Each row was made from one small tree. The marks that hang from a mark follow it in brackets, in the order of their numbers. Every link used is in the known rows. Write each row's tree.
In the rows, zero is written as 128.
Known rows:
z391[z349]: [124 157 155 105 102 132 105 117 122  97 140 118 128 101 131 143 112 165
 115 205 112 138 130 117 135 142 119]
z349[z231[z537[z358]] z391 z872[z6]]: [127 104 135 127 148 122 162 115 105 110  99 179 171 166 119  84 121  58
  94  96 103 113 130 122 132 110 144]
z6[z872[z349]]: [104 149 139 135 133 113  51 138 119 129 142 191 144  76 124 118 129 106
 171 142 169 129 135 129 130 103  92]
z231[z349 z537]: [105 139 151 154 150 119 181 137 118  55 115 124 110 112 125 127 138 149
  97  88 130 134 102 116 134 102 111]
z999[z349]: [132 155 142 119 113 134 135 123 136 135 151 101 120 105 138 151 117 150
 162 128 128 132 126 124 133 150 118]
z500[z349[z231 z391]]: [151 116  80 132 136 138 176 144 158 154 129  62 134 148 127 158 128 116
  98 112 134 126 131 134 122 137 110]
z500[z349]: [122 143 113 119 132 132 171 136 136 129 144 100 114 103 128 149  97 151
 129 133 125 136 125 118 130 132 103]
z358[z537]: [151 167 157 115 120 123 209 133 110 107 142 175 144  92 120 122  63 130
 144 169 103 134 122 100 117 105 127]
z500[z349[z231 z872]]: [187 123 123 112 131 134 164 131 141 188 146 130  97 175 134 136 102 128
 142 103 127 122 135 142 135 157 130]
z500[z349[z231 z391 z872[z6]]]: [162  89  64 114 148 127 143 127 154 156 133 121 127 163 131 122 100  92
 136  86 114 109 150 149 125 146 137]
z358[z537[z558]]: [135 202 174 134 117 121 208 132 101  88 144 189 147  63 118 107  51 174
 146 185  92 147 122  76 114 113 134]
z872[z349]: [113 148 127 125 110 126 122 136 129 141 137 138 120  80 124 134 125 118
 140 164 153 133 118 129 134 107  97]
z349[z231 z500]: [179 109 156 114 136 143 130 141 122 170 146 115  91 146 121 155 165 154
 137 112 166 122 133 125 142 148 124]
z391[z349[z231]]: [175 150 173 104 119 138 111 119 124 133 144 132 124 145 128 142 135 159
 106 185 130 129 140 123 140 156 122]
z349[z872]: [149 131 147 108 109 121 138 120 123 130 140 158 123 112 143 113  89 121
 140 139 111 126 120 129 137 127 120]
z231[z349[z391]]: [104 119  71 155 117 120 146 130 153  86 112  20 145 103 131 150 111 121
 122 108 126 128 113 136 116 101  99]
z329[z391[z349[z500 z872[z6]]]]: [132  96 137  80 134 137  53  92 129 121 142 126 117 115 144 127 116 213
 149 209 100 134 158 144 107 144 157]
z558[z537[z358]]: [ 89 154 169 117 139 133 183 101  73 117 108  95 153  82 111  83 110 110
 123 150 105 147 106  75 142  92  98]
z329[z391[z349]]: [134 149 161 101 128 137  99  99 128  71 133  93 155  78 143 136  96 203
  93 252 103 149 132 124 105 116 116]
z500[z349[z231[z537[z558]] z391]]: [107 162 116 161 155 136 202 155 138  90 121 114 126 129 121 141 130 153
  62 128 117 144 118 101 129 143 133]
z999[z349[z231 z391 z872]]: [176 110  96 119  96 135 112 123 161 192 141  77 132 177 153 151 122  99
 156 100 120 118 133 155 123 165 149]
z231[z349[z391 z872] z537[z358 z558]]: [ 55 156 115 178 106 116 166 115 116  73  82  80 153 124 122  98  98 133
 102 109  85 145  99 108 116 103 136]
z500[z349[z231[z537] z391 z872]]: [136 115  96 133 140 131 183 152 143 141 116 121 119 184 137 138 132 100
  74  92 111 128 120 141 127 146 148]
z999[z349[z231]]: [190 144 157 118 125 140 141 124 137 165 154 110 120 150 137 153 134 141
 157 107 148 122 134 128 135 159 122]

Which tree is each row?
[115 123 176 145 160 131  52 162 108 169 137 213  99 153 108 137 223 119
 145  93 201 125 137 132 140 130 132]  z6[z872[z349[z231[z537] z500]]]
[107 111 101 141 123 141 112 170 135 179 118 110 101 153 115 163 219 108
  81 116 174 131 117 139 133 129 141]  z872[z349[z231[z537] z391 z500]]
[183 145 175 103 142 142 105 101 131 109 133 103 150 125 147 140 114 193
  88 227 122 140 140 129 107 128 121]  z329[z391[z349[z231]]]
[140 103 114 129 139 109 131 109 132 101 132 148 108 123 133  98  81 131
 177  79 117 113 134 141 130 115 119]  z231[z349[z872[z6]]]
[ 85 122  61 129 124 120  98 130 144 115 128 126 151  67 123 121 119  84
 136 149 141 119 131 134 126  95 107]  z872[z6 z349[z391]]
[100 178 181 154 162 126 150 122  85 108 116 233 147 103  93  76 124 129
 120 142 145 131 127  87 143 107 121]  z872[z6 z349[z231[z537[z358 z558]]]]
[141 124 146  82 136 125  66  82 127  83 139 161 149  96 153 102  74 185
 133 230  84 133 151 138 109 124 141]  z329[z391[z349[z872[z6]]]]
[ 85  83  81 149 111 125 134 148 142 118 105  56  90 158 131 154 168 137
 107  70 121 131 109 149 124 130 154]  z231[z349[z391 z500 z872] z537]
[ 99  93 103 137 152 135 115 160 132 155 122 158 106 140 108 142 205 106
 105 102 171 119 135 137 137 123 144]  z872[z6 z349[z231[z537] z391 z500]]
[117 100  95 144 127 131  16 155 145 193 133 114 130 145 115 155 201 100
 165 107 197 120 148 152 121 127 121]  z6[z872[z349[z231 z391 z500]]]
[134 133 161 133 172 123 138 145 114 125 135 241 111 121 115 104 155 103
 118 115 164 118 129 122 146 112 121]  z872[z6 z349[z231[z537]]]
[115  98  73 113  72 142  80 127 162 194 140  32 104 155 146 177 151 137
 176 109 118 128 131 155 121 172 164]  z999[z349[z391 z500 z872]]
[107 153 185 152 157 122  79 134  85 137 110 227 160 143 100  98 167  78
 123 111 175 130 128 115 130  97 106]  z6[z872[z349[z231[z537[z358]]]]]
[191 140 165  95  93 133 103 113 128 155 144 152 113 176 140 131 119 144
 124 184 116 123 141 140 141 169 143]  z391[z349[z231 z872]]
[124 121  87 116  79 129 112 118 157 155 138  61 140 131 155 149 105 109
 155 124 102 127 125 150 120 154 144]  z999[z349[z391 z872]]
[144 151 199 133 152 135 197 128  83 108 108 173 149 142 109 108 144 104
  78 115 134 131 112  99 141 106 112]  z349[z231[z537[z358]]]
[124  97  88 110 121 113 121 116 139 104 130 142 151 102 139 104  80  82
 137 126  98 114 136 136 127 114 130]  z349[z391 z872[z6]]
[121 127 144 142 134 113 166 133 122  90 115 148 102 140 139 118 120 138
 118  83 114 130 104 133 133 117 131]  z231[z349[z872] z537]
[ 80 151 163 160 150 111 162 100  92  55 103 188 130 106 112  66  80 154
 144  94  91 133 118  96 131 107 135]  z231[z349[z872[z6]] z537[z358 z558]]
[ 60 119  99 168 107 125 130 143 140  96 106  73  94 132 127 138 152 180
 120  97 109 142 108 125 123 140 162]  z231[z349[z391 z500 z872] z537[z558]]
[103  66  48 130 118 121  94 122 154 131 119  56 106 137 128 138 136 134
 168  72 123 111 139 155 118 129 144]  z231[z349[z391 z500 z872[z6]]]
[128 121 105 147 134 119  32 147 143 153 127 143 161 126 126 128 156  66
 145 127 180 119 141 144 118 109 100]  z6[z872[z349[z231 z391]]]
[162  67  92 108 132 131 101 129 142 174 137 127 120 164 127 128 151 104
 147  87 135 104 151 148 135 148 153]  z349[z231 z391 z500 z872[z6]]
[133 130 131 134 104 137 145 119 124 160 104 101 158 196 134 133 147  83
 114  91 106 129 118 135 123 148 157]  z999[z349[z231[z537[z358]] z391 z872]]
